Every row comes from one small tree of marks. Brackets hold a mark, then the marks that hang from it, in alphabetical order. Every link used is in the known rows. Which tree was each row made from?
Known rows
(gidit vunof): [-0.08  0.57  0.30  0.22  0.75  1.32  2.18 -1.66 -0.68 -1.32 -1.83 -1.45
  0.73 -0.23 -5.32 -1.52  1.77 -1.42  0.31  0.20  0.25]
(gidit (lekob tona)): [ 0.41 -1.18  0.70 -0.32  1.78  1.07  0.67 -0.50  0.85 -0.01  1.54 -1.34
 -1.76  0.29  0.38  0.23  1.79  0.27  2.11  1.67 -2.28]
(gidit lekob (vunof noso tekom)): [ 0.86  0.34 -0.49  0.78  1.00  1.49  0.74 -1.44  1.81 -0.60 -1.57  0.54
  2.87  0.42 -4.35 -0.10  0.86 -3.43  6.55  1.60 -0.75]
(tekom (lekob tona) (vunof gidit noso)): [ 2.26  0.44  1.51  0.14 -1.77  2.08 -1.24 -0.42 -0.34 -0.90 -2.75 -2.87
 -0.58  1.28 -1.20  0.89  2.02  1.06  0.79  2.52  0.25]
(noso (lekob lifa) vunof): [-1.25 -0.49 -1.48 -0.40 -1.08  3.43  0.13 -1.79  0.16 -0.94  1.57 -0.64
 -1.89  0.25 -1.79  0.67  0.26  1.32 -1.48 -4.42 -0.26]
(gidit lekob (vunof noso)): [-0.36 -0.42 -0.20  1.21 -0.40  2.14  1.90 -1.40  0.30 -0.22 -1.21 -0.54
  2.99 -0.07 -4.63  0.18  1.00 -1.86  5.14  2.73 -0.72]
(tekom (lekob lifa) (vunof gidit noso)): [ 2.32  0.47  1.61  1.07 -3.28  2.02 -0.56 -1.36  0.16 -0.89 -1.67 -1.95
 -1.07  1.22 -2.05  0.72  2.27  1.17 -0.97  2.78 -0.11]
(vunof gidit noso): [-2.21 -0.79 -0.65  1.48 -0.78  1.32 -0.22 -0.80 -0.73 -0.56 -3.49 -2.87
 -1.07  0.32 -4.58 -0.17  0.32 -0.25 -1.05  1.23 -0.10]
(vunof gidit noso tekom): [-1.25  0.13 -0.60  1.09  0.80  0.35 -1.54 -0.92  0.87 -1.12 -3.54 -1.80
 -0.97  0.82 -3.97 -0.53  0.13 -2.09  0.46  0.36 -0.30]
(gidit lekob): [ 0.20 -1.66  0.78  0.94  1.00  1.78  0.93 -1.35  0.60  0.68 -0.16 -1.75
 -1.21 -0.29 -3.53  0.83  1.31 -0.03  1.17  0.72 -2.09]
(noso lekob vunof): [-1.36 -0.89 -1.18 -0.03 -0.15  3.83  0.05 -2.05 -0.52 -0.30 -0.98 -1.55
 -1.32 -0.29 -4.44  1.12 -0.29  0.93 -0.98 -5.34  0.33]
(vunof gidit noso (tekom lekob)): [ 2.19  1.03 -0.34  1.03  0.54  1.39 -1.84 -1.06  0.86 -1.17 -4.90 -1.98
 -0.71  0.92 -3.53  0.47  0.14 -1.15 -0.07  0.62 -0.21]
(tona lekob): [-1.43 -1.06  0.65  0.27  0.92  1.54  0.61 -1.51  0.34  0.52 -2.04 -1.56
 -1.53 -0.90 -2.42  0.25  1.07  0.22 -0.58  1.04  0.56]
(vunof gidit (noso (lekob lifa)) tekom): [-2.24  0.53 -1.30  0.89 -1.01  1.33 -1.50 -0.94  1.91 -1.12 -0.90 -0.75
 -1.88  1.88 -0.27  0.20  0.14 -1.20 -0.83 -0.59  0.44]
(gidit lekob vunof): [ 0.44 -0.61  0.60  0.78  0.32  1.67  2.48 -1.56  0.05 -0.39 -0.70 -0.86
  1.73 -0.12 -4.59 -0.15  1.84 -1.61  2.20  1.47 -1.25]
(tekom (lekob lifa) vunof): [ 3.94  0.43  2.82  0.21 -1.39  2.03 -0.14 -1.85  0.57 -0.80  0.26 -1.08
 -2.02  0.30 -1.88  0.25  3.20  1.65 -0.78  0.97 -0.77]
(noso (lekob lifa tona) (vunof gidit)): [-2.04 -0.28 -2.11 -0.82 -1.98  2.45  0.24 -0.18  0.12 -1.68  1.76 -1.64
 -2.28  1.85  1.80  0.59  0.77  1.15 -3.58 -2.56 -0.66]
(noso (lekob lifa tona) (vunof tekom)): [-0.16  0.71 -1.45 -1.78  0.63  2.05 -1.06 -0.89  2.03 -2.12  3.24  0.50
 -2.21  1.44  2.38 -0.15  0.87 -0.04  1.05 -4.53 -0.82]
(gidit (lekob tona) (vunof tekom)): [ 1.41  0.51  0.26 -0.91  2.31  0.38  1.05 -0.72  2.12 -1.60  1.07  0.40
  1.35  1.13 -0.49 -0.48  2.34 -2.84  4.59  1.50 -1.77]
(tekom (lekob lifa tona) (vunof noso)): [ 3.52  1.03  1.99 -0.65 -1.47  1.73 -0.73 -0.92  0.75 -1.36  1.47 -0.69
 -1.41  0.90  1.69  0.16  2.86  1.72  3.40  2.76 -0.26]
(noso lekob (vunof tekom)): [-0.22 -0.33 -1.26 -0.46  1.13  3.10 -1.46 -1.84  1.23 -0.95 -0.97 -0.66
 -1.08  0.21 -4.00  0.62 -0.36 -0.75  0.32 -6.65  0.15]
(gidit (lekob tona) vunof): [ 0.52 -0.18  0.48 -0.47  0.64  1.09  2.26 -0.51  0.46 -0.83  0.92 -0.77
  1.32  0.62 -0.86 -0.45  2.20 -1.41  3.44  2.50 -1.46]

Which tree is each row?
[-2.23 -0.80 -1.92  0.18 -2.74  3.30  0.19 -1.23 -0.30 -1.02  0.11 -1.94
 -2.10  1.25 -1.84  0.88  0.27  0.90 -4.68 -3.58 -0.37] => (noso (lekob lifa) (vunof gidit))
[-1.12  1.32 -0.89 -0.75  0.88  0.96 -1.45 -0.40  2.58 -1.54  2.25  0.67
 -2.15  1.55  3.69 -0.69  0.67 -0.50  3.61 -0.70  0.32] => (vunof (noso (lekob lifa tona)) tekom)
[-1.90  0.13 -0.48 -0.42  0.68  2.41 -0.60 -0.60  0.21 -0.69  0.02 -1.61
 -1.49  0.50  0.29  0.23  0.13  0.90  2.44 -0.92  1.14] => (vunof (noso (lekob tona)))
[-0.93  0.21 -0.03 -0.88  0.37  1.44  0.13 -0.62  0.94 -1.28  2.92 -0.98
 -3.47  0.98  3.36 -0.58  1.55  1.35 -0.94 -0.70 -0.26] => (noso (lekob lifa tona))
[-1.46 -0.87 -0.71  0.51 -1.48  0.49  0.36  0.12  0.74 -0.69  1.65 -1.23
 -1.47  1.68  2.94  0.32  1.21 -0.21  1.68  4.80 -2.57] => (vunof (gidit (lekob lifa tona)) noso)
[-0.32  0.16 -1.25 -1.56  1.72  2.48 -1.51 -1.16  1.28 -1.61  0.94 -0.49
 -1.66  0.89 -0.57  0.26  0.22 -0.39  1.58 -5.65 -0.02] => (noso (lekob tona) (vunof tekom))
[ 4.33  1.01  2.72 -0.98 -0.77  1.44 -0.39 -0.81  0.91 -1.40  2.11 -0.85
 -2.77  0.90  1.99 -0.26  3.68  1.90  0.42  1.90 -0.96] => (tekom (lekob lifa tona) vunof)
[-0.54 -0.54 -1.52  0.00  0.63  1.73 -1.05 -1.11  0.29 -1.54 -2.41 -1.77
 -1.02  0.68 -5.50 -0.12  0.35 -1.60 -2.30 -3.78 -1.21] => (noso (vunof gidit tekom))
[ 3.67  1.71 -0.32  0.35  0.56  0.95 -1.61 -1.29  1.79 -1.41 -1.05  0.23
 -1.41  0.65 -0.47 -0.19  1.16 -0.39  2.47  1.09 -0.69] => (vunof noso (tekom (lekob lifa)))
[-0.81  1.90 -0.86 -0.74  1.21  1.50 -0.24 -0.65  1.77 -2.08 -0.56  0.16
  1.45  1.21 -0.31 -0.98  0.82 -2.26  5.12 -0.94  1.81] => (gidit (vunof (noso (lekob tona)) tekom))
[-1.12 -0.45  1.49  0.65 -2.52  2.97 -0.32 -1.73  0.83 -0.26  1.19 -0.70
 -1.11  0.66 -1.61  0.45  1.75  1.08  1.85 -0.59  1.04] => (tekom (vunof (noso (lekob lifa))))
[ 3.35  2.31 -0.37  0.29  1.01  1.78 -0.46 -1.54  1.08 -1.91 -4.07 -0.10
  2.33  0.48 -4.45 -0.54  0.99 -2.51  4.40  0.73  0.80] => (gidit (vunof noso (tekom lekob)))
[-0.76 -1.88 -1.49  0.73 -2.42  2.32  0.96 -1.14 -0.08 -0.30  1.24 -1.47
 -0.99  0.93 -2.04  1.38  1.02  0.02 -2.04 -0.07 -3.24] => (noso (vunof (gidit (lekob lifa))))
[ 0.10 -1.17 -1.37  0.18 -1.08  1.50 -0.19 -0.99  1.95 -0.79  1.17 -0.33
 -0.87  1.46 -1.58  0.87  1.07 -1.65 -0.58 -1.09 -3.68] => (noso (vunof (gidit (lekob lifa)) tekom))
[ 0.55 -0.91  0.65 -0.47  0.57  0.56  1.07 -0.33  1.49 -0.44  4.05 -0.37
 -2.82  0.60  3.22 -0.25  2.54  0.36  1.89  2.77 -3.06] => (gidit (lekob lifa tona))
[ 0.10 -1.66 -1.11  0.39 -0.12  1.95 -0.63 -1.17  1.06 -0.45 -1.32 -1.37
 -0.04  0.83 -4.30  1.66  0.38 -1.77 -0.39 -2.19 -2.77] => (noso (vunof (gidit lekob) tekom))
[-0.89 -2.45 -1.11  0.84 -1.51  2.89  0.75 -1.31 -0.47  0.21 -1.25 -2.61
 -0.26  0.36 -4.96  1.83  0.30 -0.22 -1.56 -1.32 -2.58] => (noso (vunof (gidit lekob)))
[-2.34 -0.50  0.93  1.25 -3.69  2.53 -0.58 -1.14  0.51 -0.38 -0.62 -1.85
 -1.07  1.49 -1.54  0.60  1.60  0.78 -1.23  0.13  1.22] => (tekom (vunof gidit (noso (lekob lifa))))
[-1.67 -0.07 -0.68  0.60 -1.11  2.22  0.03 -1.49  0.58 -0.38  0.50 -0.67
 -1.84  0.36 -0.50  0.14  0.28  0.79  0.89 -0.55  0.54] => (vunof (noso (lekob lifa)))
[-1.55 -1.11  1.47  1.46 -1.98  1.87 -0.35 -1.28 -0.64 -0.26 -2.95 -2.79
 -0.37  0.44 -5.74  0.08  1.78  0.10 -0.20  1.10  0.54] => (tekom (vunof gidit noso))
[ 3.56  1.33  0.09  0.44  1.64  1.37 -1.80 -1.33  1.36 -1.13 -3.43 -0.77
 -0.75  0.15 -3.52  0.27  0.36 -0.74  3.12 -0.18 -0.12] => (vunof noso (tekom lekob))
[ 4.21  0.67 -0.53 -0.47  1.50  2.62 -1.75 -1.87  0.79 -1.44 -2.47 -0.82
 -0.93 -0.08 -4.40  0.72  0.43 -0.27  0.64 -3.98 -1.18] => (noso (vunof (tekom lekob)))
[ 3.73  2.86 -0.23 -1.06  1.41  0.81 -0.61 -0.62  1.34 -2.57 -2.29 -0.11
  1.75  1.24 -0.88 -0.94  1.43 -2.25  5.60  1.35  0.75] => (gidit (vunof noso (tekom (lekob tona))))
[-0.10  1.46 -0.57  0.28  1.25  1.01  0.41 -1.73  0.86 -1.79 -2.59  0.19
  2.09  0.27 -5.07 -1.53  1.04 -3.19  4.92  0.14  0.52] => (gidit (vunof noso tekom))
[-3.04 -0.65 -0.99  1.51 -0.86  2.57 -0.20 -1.09 -0.44 -0.05 -3.62 -3.06
 -1.00  0.82 -3.41  0.63 -0.55  0.15 -1.72 -0.85  1.45] => (vunof gidit (noso lekob))
[ 0.17 -0.62  0.20 -0.08  1.46 -0.10 -0.76 -0.06  2.01 -0.80  0.13 -1.45
 -1.60  1.58  0.56  0.47  1.69 -1.72  0.44  1.33 -2.63] => (vunof (gidit (lekob tona)) tekom)
[-1.12 -0.08 -1.79 -0.21 -1.38  2.32 -0.97 -1.13  1.36 -1.61  0.05 -0.93
 -1.92  1.69 -1.41  0.34  0.25 -0.77 -3.19 -4.66 -0.44] => (noso (lekob lifa) (vunof gidit tekom))
